What can hang from each mark
z930: z972
z972: z326 z930
z385: z91 z972
z326: z91 z972
z223: z91
z91: z223 z326 z385 z570
z570: z91

Known rows, with every way that one mark hangs from another
[z91 z223 [z326 [z972 z930]] z385 z570]: 17.5	6.0	-3.4	3.9	4.8	6.2	-23.6	0.5	14.8	-4.2	6.0	-27.1	-6.1	19.3	24.8	-7.3	-29.1
[z326 z91 z972]: -10.3	-5.3	4.3	-4.4	-4.2	-14.3	-10.9	-0.6	-3.7	-1.0	2.1	26.4	-4.7	-14.6	-4.5	-16.5	-13.0
[z91 z223 [z326 z972]]: 15.4	5.7	-2.4	0.0	-22.5	-1.2	-18.6	2.1	2.0	1.1	5.5	5.6	-7.7	19.3	-0.2	0.3	-24.9
[z223 [z91 [z326 [z972 z930]] z385 z570]]: 5.9	2.0	-0.8	2.4	5.1	5.9	-2.1	0.2	14.2	-4.9	5.6	-21.8	0.1	-2.3	0.7	-10.1	-14.3
[z972 [z326 [z91 z223 z570]] z930]: -17.6	10.4	1.6	0.5	23.6	-7.3	-7.7	0.7	-7.7	9.0	-1.4	3.1	2.1	15.1	-3.2	-14.6	-16.6
[z930 [z972 z326]]: -7.2	5.4	8.0	-6.9	-23.4	-17.3	8.0	-1.2	-24.7	6.7	-2.0	24.7	4.0	-42.5	-7.2	7.8	18.4
[z223 [z91 z385 z570]]: 8.3	-4.7	0.1	3.4	-2.1	-2.2	19.8	-3.0	-11.3	-6.8	-1.0	-21.4	4.0	-39.8	-5.6	-0.7	-1.6
[z385 [z91 z223 [z326 [z972 z930]] z570]]: 20.4	11.8	-6.2	1.9	-8.9	7.0	-19.2	0.7	28.6	-4.7	-3.1	-3.7	-10.9	21.3	-4.8	10.2	8.6
[z972 [z326 z91] z930]: -28.7	3.7	2.7	-3.5	20.8	-8.2	1.9	1.4	-6.2	13.3	-1.0	18.0	3.8	-6.5	-7.5	-14.1	-8.1
[z385 z91 [z972 z326]]: -1.4	-8.5	-1.0	-2.3	-8.9	15.1	19.6	2.1	3.8	3.9	-7.7	21.9	-1.4	2.2	-18.8	38.4	41.4
[z930 [z972 [z326 [z91 z223 z385]]]]: -2.2	10.4	6.4	-2.9	-13.2	-15.7	4.2	-2.4	-19.9	4.1	-1.0	19.4	7.8	-25.6	4.4	-0.8	8.1
[z570 [z91 [z326 [z972 z930]] z385]]: 2.1	-16.3	-3.5	-7.2	-5.0	-2.8	-20.5	1.6	10.2	-0.2	-2.4	-4.7	2.8	-27.0	-5.1	-9.5	-13.2
[z223 [z91 [z326 z972] z385 z570]]: 12.8	-1.2	-0.8	2.6	-1.4	6.8	-2.6	-0.5	7.6	-6.3	5.2	-23.1	-0.2	-16.6	-2.2	-8.6	-20.2
[z223 [z91 [z385 z972]]]: -1.3	-7.9	0.9	2.3	-7.5	2.2	34.6	-0.8	-10.2	-2.9	0.5	-2.4	7.1	-15.9	-5.2	13.1	18.1
[z326 [z91 z223 z385 z570] [z972 z930]]: -7.2	8.6	2.1	2.5	20.8	-11.1	-16.9	-0.6	12.7	-5.4	3.8	-0.5	-3.0	28.6	22.0	-19.8	-14.6
[z326 [z91 z223 z570] [z972 z930]]: -9.3	11.3	2.8	1.0	13.1	-14.1	-24.6	0.1	6.0	-3.9	2.9	7.1	-6.9	43.2	8.0	-19.6	-13.0
[z326 [z91 z223 [z385 z972] z570]]: 8.8	-6.3	-1.2	5.2	6.8	2.1	2.8	-3.8	-20.9	-5.6	-3.5	-10.2	2.8	6.7	12.7	-4.8	-6.2

Rows
-3.9	5.6	7.2	-4.5	-9.7	-13.5	0.4	-2.9	-21.9	3.3	-2.0	13.4	6.2	-39.4	2.1	-4.1	6.9 -> [z930 [z972 [z326 [z91 z385 z570]]]]
12.0	-3.0	-1.9	4.8	5.9	-4.7	-0.8	-4.9	-19.9	-5.5	-3.8	-12.4	2.5	-19.9	11.7	-14.0	-18.3 -> [z326 [z91 z223 z385 z570]]
15.1	-3.4	-2.7	3.5	-2.4	9.3	5.0	-1.8	-1.8	-4.9	2.0	-27.7	2.6	-26.3	-4.4	-7.4	-15.6 -> [z223 [z91 z326 z385 z570]]
8.9	5.8	-6.6	3.3	-1.8	23.2	-3.0	2.6	22.4	-1.7	-5.0	-1.7	-7.1	78.8	-1.6	30.3	44.1 -> [z385 [z91 z223 z326 z570] [z972 z930]]
12.9	-0.1	-2.0	2.1	-10.1	5.6	-1.5	-1.0	-8.5	-3.5	0.8	-20.3	-0.9	-11.4	-18.1	-7.0	-14.0 -> [z223 [z91 z326 z570]]
-4.3	-1.2	-0.1	3.6	3.4	2.7	26.2	1.1	-10.0	3.9	0.5	0.9	6.0	18.4	17.4	21.9	13.5 -> [z91 z223 [z385 [z972 z326 z930]]]
-17.1	-15.5	2.2	-2.5	5.6	4.5	30.7	0.9	-11.3	6.8	-0.9	8.4	5.2	-23.8	9.3	16.6	20.4 -> [z91 [z385 [z972 z326 z930]]]
-27.4	1.5	2.3	-2.5	26.4	-6.1	7.2	0.8	-1.9	12.2	-0.2	13.2	6.4	-16.7	2.1	-14.1	-10.0 -> [z972 [z326 [z91 z385]] z930]
18.5	-9.2	-5.2	-2.5	-13.0	-3.4	-23.6	0.9	5.0	-3.9	-2.2	-11.1	3.2	-11.2	-2.4	-5.2	-23.6 -> [z570 [z91 z223 [z326 z972] z385]]
-24.6	1.1	4.4	-4.7	9.2	-15.8	-10.7	1.2	9.0	2.1	3.4	29.1	-4.6	12.9	1.2	-19.4	-1.1 -> [z326 z91 [z972 z930]]
6.8	-11.9	-2.2	-0.9	-12.4	15.5	14.5	-0.3	0.2	-4.6	-10.0	6.2	-6.8	7.6	-13.8	35.6	50.6 -> [z385 [z91 z570] z972]
4.9	-3.3	-2.0	3.7	4.7	15.5	9.8	0.1	2.4	-3.2	2.9	-23.9	3.1	13.2	-0.1	1.1	2.2 -> [z223 [z91 z326 [z385 [z972 z930]] z570]]
-0.4	8.2	-2.5	3.3	7.9	15.0	6.2	2.7	13.2	1.0	-7.1	2.7	-3.3	61.9	-6.3	34.9	40.7 -> [z385 [z91 z223 z570] [z972 z326 z930]]
-7.7	-4.2	0.0	-6.4	-11.0	-0.1	-14.3	3.1	9.3	6.3	5.5	15.0	-8.3	-3.4	-4.2	-5.9	-8.9 -> [z91 [z326 [z972 z930]]]
-0.7	2.1	-0.7	0.9	-1.2	2.8	8.2	1.3	17.4	-1.0	7.2	-4.7	2.7	-4.0	-0.3	-6.3	-6.7 -> [z223 [z91 [z326 [z972 z930]] z385]]
